What can hang from each mark
D: T
L: X
S: M
M: K S
W: L T
K: M W X
T: W X
X: K L

Each row was made from one small tree. The marks that hang from a mark follow it in brackets, in alphabetical order. Every link used is in the known rows. Write each row's tree.
Known rows
M{K{W X{L}} S}: [ 0.01  5.58 -1.13 -1.13  0.22 -1.33 -2.47 -0.05 -2.09 -0.21 -2.31 -0.56
  2.78  1.30  0.05 -3.66  1.38  0.11 -1.09 -0.09  0.33 -0.24  2.24]
L{X{K{M W}}}: [ 2.53 -1.98 -0.17 -1.37  0.69 -0.68 -2.46 -3.26 -0.75 -1.86  2.54 -1.79
  1.10  1.16 -1.35  0.36  1.57  0.45 -0.27 -0.36  0.07 -0.50  1.58]
M{K{X} S}: [ 0.19  5.26 -1.54 -1.09 -0.67 -0.89 -1.78 -1.24 -2.72 -0.15 -1.02 -1.06
  0.97  1.96 -0.47 -2.15  1.18  0.95 -0.68  0.17  0.36 -0.07  2.48]
W{L T}: [ 1.23  3.25 -1.35  0.24  0.40 -1.98 -1.78 -1.36 -0.71  1.38 -1.90 -0.47
 -0.60  0.35 -0.99  0.58  1.58  0.42 -1.52  0.60  1.23 -0.60  2.72]
M{K{W X} S}: [ 0.42  4.33 -1.22 -0.66  0.01 -0.92 -2.24 -1.03 -2.67 -0.78 -1.52 -1.05
  1.96  1.18 -1.06 -2.48  1.59  0.45 -0.43 -0.10  0.14 -0.08  2.73]
T{W X{K{M} L}}: [ 0.60 -1.04 -1.60 -1.02 -0.26 -1.28 -2.28  0.54  0.53 -0.39 -1.52 -1.69
  1.66  0.52  0.98 -0.47  1.44  0.44 -1.05 -0.02  0.73 -1.03  1.58]
S{M{K}}: [ 1.04  5.97 -0.93 -0.53  0.03 -2.00 -1.65 -1.51 -3.92  0.58 -1.75 -1.69
  0.42  0.25 -0.96 -0.90  0.97  0.36  1.30  0.60  0.82 -0.99  2.51]
D{T{W{L} X{K}}}: [ 2.45  1.58 -1.11  0.70  1.85 -1.96 -2.13  0.36  1.37  0.17 -4.73 -1.71
  1.29  0.00  0.53  1.07  2.01 -0.04  0.20 -0.21 -0.15 -1.12  2.66]
X{K{M{S}} L}: [-0.04  1.57 -0.30 -1.58  1.25 -0.30 -2.98 -0.37 -1.11 -0.53  1.21 -1.62
  0.78  1.39  0.85 -2.04  1.12  0.02 -1.86  0.17  0.48 -0.20  0.94]
W{L{X{K{M}}} T}: [ 2.98 -0.22 -1.18 -0.93  0.46 -0.99 -1.67 -2.66  0.13 -0.34  2.04 -1.50
 -0.43  2.77 -0.94  2.03  1.72  0.43 -1.97  0.00  0.40 -0.62  1.83]
T{W X{L}}: [-0.17  1.83 -1.50 -0.75 -0.28 -2.59 -1.57  0.09  0.03  0.80 -4.65 -0.65
  1.73 -1.27  0.81 -1.58  1.20  0.55 -0.68  0.22  0.98 -1.19  2.26]
D{T{X{K{M} L}}}: [ 0.58  2.80 -0.12 -1.27  0.09 -0.44 -3.30  1.44  0.86  0.37 -1.96 -1.91
  0.77  1.61  1.59  0.70  0.84 -0.54 -1.05 -0.26  0.53 -0.60  1.15]
W{T}: [ 0.44  3.89 -1.28 -0.85 -0.70 -1.58 -1.84 -1.50 -1.30 -0.02 -1.72 -0.29
 -0.34  0.58 -0.82  0.18  1.23  0.98 -0.65  0.66  1.70 -0.67  2.40]
W{L}: [ 1.21  1.31 -0.77  0.44  1.00 -2.21 -2.01 -1.89 -0.77  1.89 -1.21 -1.05
 -0.47 -0.57 -0.98 -0.26  1.38  0.28 -1.30  0.45  0.65 -0.50  2.51]
K{M W X}: [ 0.55 -1.35 -0.63 -0.20 -1.52 -0.55 -3.31 -1.83 -2.12  0.71  0.66 -1.07
  1.04  0.87 -1.57  0.32  1.40  1.24 -0.42  0.00  1.00 -0.01  2.03]
T{W}: [ 0.67  0.53 -1.43 -0.15  0.02 -2.46 -1.42 -2.12 -1.54 -0.26 -2.07 -0.38
  1.05 -0.89 -0.81 -0.79  1.55  1.51  0.79  0.59  0.87 -0.79  2.60]
K{M W{T} X}: [ 0.61  0.50 -1.21 -0.52 -2.19 -0.33 -3.12 -1.39 -1.89  0.00 -0.24 -0.64
  1.00  1.74 -1.54  1.15  1.58  1.43 -0.79  0.11  1.55 -0.13  2.22]
X{K{M W{T}}}: [ 1.43  0.61 -0.95 -0.66  0.13 -0.26 -3.05 -0.86 -0.91 -1.85  1.39 -1.44
  0.58  1.30 -1.20  0.90  1.83  0.44 -0.97  0.16  1.21 -0.43  1.96]
L{X{K{M W{T}}}}: [ 2.49 -0.12 -0.79 -1.62  0.05 -0.61 -2.20 -2.67 -0.51 -2.46  1.96 -1.25
  0.95  2.18 -1.32  1.23  1.73  0.52 -0.76 -0.21  0.69 -0.62  1.74]
K{M W}: [ 0.28 -0.79 -0.42 -0.11 -0.07 -0.99 -2.63 -1.80 -2.07  0.22  0.71 -1.53
  0.33 -0.28 -1.70  0.11  1.38  0.43 -0.54  0.26  0.73 -0.15  2.06]
T{X}: [ 0.05  2.15 -0.87 -0.65 -0.60 -1.36 -2.04 -0.77 -0.52  1.08 -2.76 -1.66
 -0.20 -0.88 -0.26 -0.41  0.93  0.24 -1.07  0.09  1.06 -0.82  2.42]
M{K}: [ 0.77  4.75 -1.59 -0.78 -0.05 -1.99 -1.24 -1.34 -1.99 -0.27 -0.76 -1.09
  0.10  0.94 -1.02 -0.93  1.08  0.34 -0.31  0.54  0.72 -0.50  2.60]
K{M W{T} X{L}}: [ 0.15  1.48 -1.01 -1.01 -2.05 -0.78 -3.35 -0.34 -1.21  0.60 -0.77  0.02
  1.74  1.87 -0.40  0.06  1.35  0.99 -1.39  0.12  1.73 -0.26  1.75]

Which tree is each row?
[ 1.40 -0.32 -1.22  0.59 -1.17 -0.83 -2.95 -1.26 -1.39  1.44 -0.32 -0.78
  0.59  1.63 -1.74  1.54  1.95  0.84 -1.61  0.09  1.03 -0.14  2.54] -> K{M W{L T} X}
[ 2.21 -0.30 -1.02  0.35  1.19 -0.69 -2.95 -0.82 -0.05 -0.54  0.90 -1.56
  0.24  1.35 -1.43  1.39  2.19 -0.15 -1.81  0.09  0.67 -0.42  2.30] -> X{K{M W{L T}}}
[ 0.43  5.33 -1.59 -1.31 -1.32 -1.95 -2.17 -0.36 -1.44  0.80 -1.37 -0.22
  1.64  2.11  0.19 -1.82  0.89  0.85 -0.77  0.28  1.09 -0.50  2.04] -> M{K{X{L}}}
[-0.75  2.21 -1.05 -0.60 -0.43  0.09 -2.20  0.14 -1.66 -0.28 -2.38 -2.04
  0.52  0.26 -0.74 -0.38  1.50 -0.43 -2.15 -0.08  0.68 -0.31  2.43] -> K{M{S} W{T{X}}}
[ 0.06  3.94 -0.81 -0.65  0.11 -2.43 -1.79  0.71  0.15  0.75 -6.55 -0.56
  2.10 -0.51  1.41 -0.53  1.15  0.09  0.41  0.07  0.57 -1.10  2.22] -> D{T{W X{L}}}
[ 0.22 -1.39 -1.45 -0.72  0.57 -0.19 -1.95 -0.19 -0.77 -1.35 -1.37 -2.54
  1.09  0.39  0.26 -0.84  1.71  0.51 -0.77 -0.12 -0.01 -0.65  2.00] -> T{W X{K{M{S}}}}
[ 1.38  1.17  0.05 -0.27  0.65 -0.07 -3.49  0.60  0.15 -0.78 -1.58 -2.51
  0.91  0.71 -0.11  1.36  1.41 -0.48 -0.37 -0.53  0.13 -0.45  1.89] -> D{T{X{K{M W}}}}
[ 1.86  3.96 -1.02 -0.33  2.48 -2.19 -0.60 -2.78 -1.84 -0.40 -1.32 -1.53
  1.44  0.73 -1.46 -2.10  1.85 -0.84 -1.42 -0.23 -1.08 -0.38  2.88] -> M{K{W{L{X}}} S}
[ 0.75  0.55 -0.48 -1.36  0.21 -0.86 -3.09 -0.56 -0.26 -0.13  1.77 -1.26
  0.49  1.33  0.50 -0.60  1.02  0.38 -1.20  0.26  0.99 -0.46  1.02] -> X{K{M} L}
[ 1.33  2.18 -1.16  1.02  1.04 -2.46 -1.38 -0.09  0.26  1.63 -6.15 -1.34
  0.97 -0.79  0.10  1.00  1.72 -0.05  0.08  0.04 -0.13 -0.93  3.04] -> D{T{W{L} X}}
[ 3.85  0.91 -0.64 -0.25  2.28 -2.55 -1.27 -2.63  0.69 -0.92 -2.13 -0.79
  1.73  1.13 -0.08  1.10  2.00  0.57  1.20 -0.19 -0.62 -0.96  2.24] -> D{T{W{L{X{K}}}}}
[ 1.25  4.43  0.27 -0.91  1.58 -1.20 -3.56  1.40  1.43 -0.48 -4.27 -1.41
  2.12 -0.09  1.40 -0.84  1.34 -0.97 -0.45 -0.55  0.43 -0.94  1.76] -> D{T{X{K{W} L}}}
[ 0.11  5.16 -1.04 -0.54  1.59 -1.34 -1.52 -0.97 -2.68 -1.34 -1.56 -1.46
  1.33  0.18 -1.24 -2.80  1.58 -0.38 -0.50  0.19 -0.05 -0.24  2.78] -> M{K{W} S}
[ 1.76 -2.08 -0.74  0.44  1.34 -0.60 -3.09  0.01  0.52  0.67 -0.20 -2.82
  0.28 -0.04 -0.88  0.71  1.93 -0.76 -2.40 -0.43 -0.01 -0.59  2.31] -> T{X{K{M W{L}}}}
[ 2.77  2.17 -0.66 -1.73  0.68 -1.35 -2.11 -2.79  0.11 -2.71  0.06 -0.64
  1.30  1.19 -1.03  0.03  1.84  0.50 -0.47 -0.24  0.80 -1.00  2.16] -> L{X{K{W{T}}}}
[ 2.01  6.20 -1.33  0.70  1.12 -2.39 -1.74 -0.84 -3.15  0.73 -3.25 -1.37
  0.99  0.24 -1.71  0.01  1.89 -0.56  0.16  0.45  0.68 -1.14  3.32] -> S{M{K{W{L T}}}}
[ 1.82  2.65 -1.63  0.62  0.12 -1.99 -2.29 -1.09 -1.54  0.97 -1.39 -1.09
  1.38  1.11 -1.66 -0.63  1.84  0.36 -0.92 -0.01  0.21 -0.35  3.07] -> M{K{W{L} X}}
[ 0.59  4.09 -0.96 -1.05 -1.25 -1.58 -3.22 -0.47 -0.75  0.38 -2.69  0.62
  2.10  0.99 -0.10 -1.01  1.45  0.91 -1.07  0.08  1.81 -0.62  2.13] -> K{W{T} X{L}}
[ 1.67 -0.96 -0.02 -1.49  1.73 -0.16 -2.39 -2.96 -1.43 -2.15  2.31 -2.02
  1.25  1.22 -0.88 -1.06  1.62  0.02 -0.79 -0.45 -0.45 -0.20  1.45] -> L{X{K{M{S} W}}}
[ 0.54 -1.04 -0.48  0.61  0.50 -0.40 -3.05 -1.45 -2.17  1.76  0.01 -1.59
  0.95  0.70 -1.29 -0.73  1.79  0.26 -1.67 -0.15 -0.05  0.24  2.30] -> K{M{S} W{L} X}
[ 0.08  2.30 -1.22 -1.34 -0.09  0.68 -2.48  0.39 -0.56 -1.04 -0.74 -2.40
 -0.20  1.73  0.24 -0.01  1.36  0.01 -2.39 -0.06  0.83 -0.51  1.81] -> W{T{X{K{M{S}}}}}
[ 0.58  3.08 -1.03 -0.01 -0.12 -2.01 -1.48 -0.08 -0.31  0.23 -5.94 -1.10
  1.32 -0.59  0.30  0.53  1.36  0.60  0.98  0.12  0.47 -0.88  2.73] -> D{T{W X}}
[ 0.59  0.35 -0.50 -1.05  0.98  0.11 -2.72 -1.30 -1.67 -0.99  2.14 -2.12
 -0.08  1.20 -0.26 -0.98  1.32  0.49 -1.07  0.19  0.36 -0.09  1.47] -> X{K{M{S}}}
[ 0.92 -1.47 -0.57 -0.53  0.19 -0.19 -3.20 -0.30 -0.07 -0.67  0.06 -2.70
  0.65  0.12 -0.69  0.32  1.54 -0.24 -1.39 -0.41  0.55 -0.60  1.92] -> T{X{K{M W}}}
[ 1.72  2.39 -0.82  1.02  1.47 -2.86 -1.55 -1.24 -0.65  1.01 -4.06 -0.38
  1.07 -0.24 -0.36  0.84  1.83  0.52  1.01  0.44  0.00 -0.66  2.77] -> D{T{W{L}}}
[ 1.67  2.50 -1.00 -0.44  0.71 -1.48 -2.30  0.26  0.70 -1.22 -4.23 -1.53
  1.63  0.10  0.76  0.58  1.69  0.44  1.06 -0.13  0.29 -1.05  2.39] -> D{T{W X{K}}}
[ 2.30  2.74 -1.18 -0.66  0.34 -2.31 -0.86 -3.14 -0.40  0.74 -1.26 -0.36
 -0.30  1.07 -1.08  0.82  1.51  0.50 -1.41  0.27  0.70 -0.78  2.53] -> W{L{X} T}
[ 0.70  1.70 -0.68 -0.88  1.12  0.27 -2.86 -0.77 -1.48 -2.23  0.97 -1.63
  0.78  1.31 -0.86 -0.52  1.95  0.05 -1.44  0.07  0.67 -0.16  1.88] -> X{K{M{S} W{T}}}
[ 2.22 -0.92 -0.39 -0.90  1.97 -0.55 -1.83 -3.08 -0.66 -0.02  2.39 -2.28
  0.04  1.88 -0.50 -0.26  1.60 -0.04 -1.75 -0.20 -0.71 -0.23  1.56] -> W{L{X{K{M{S}}}}}
[-0.39  0.28 -0.21 -0.31  0.93 -0.36 -2.50 -1.70 -2.66 -0.29  0.27 -1.77
  0.68 -0.23 -1.23 -1.46  1.43 -0.01 -0.91  0.17  0.20  0.14  2.06] -> K{M{S} W}
[ 1.70  0.22 -0.63  0.75  0.30 -1.73 -3.14 -1.79 -0.96  1.71 -1.43 -0.61
  1.17 -0.16 -1.43 -0.29  1.83  0.79 -0.94 -0.04  0.62 -0.38  2.72] -> K{W{L} X}
[ 3.03  4.02 -0.58  0.07  1.75 -2.85 -1.15 -3.20 -3.10  0.79 -1.79 -1.75
  1.52  0.09 -1.85 -0.65  1.60 -0.64  0.57 -0.08 -0.42 -1.18  2.89] -> S{M{K{W{L{X}}}}}
[-0.12  5.74  0.05 -1.00  0.13 -1.68 -2.49  1.06  0.27  1.53 -5.21 -0.86
  0.84 -0.04  1.47 -0.49  0.66 -0.41 -0.70 -0.08  0.83 -0.76  1.87] -> D{T{X{L}}}
[ 1.17  5.15 -2.24  0.43  0.45 -2.01 -1.28  0.82 -0.30  0.29 -4.19 -1.68
  0.62  0.53 -1.22  0.14  1.93 -1.02 -2.38 -0.02  0.46 -0.92  3.55] -> M{K{W{L T{X}}}}
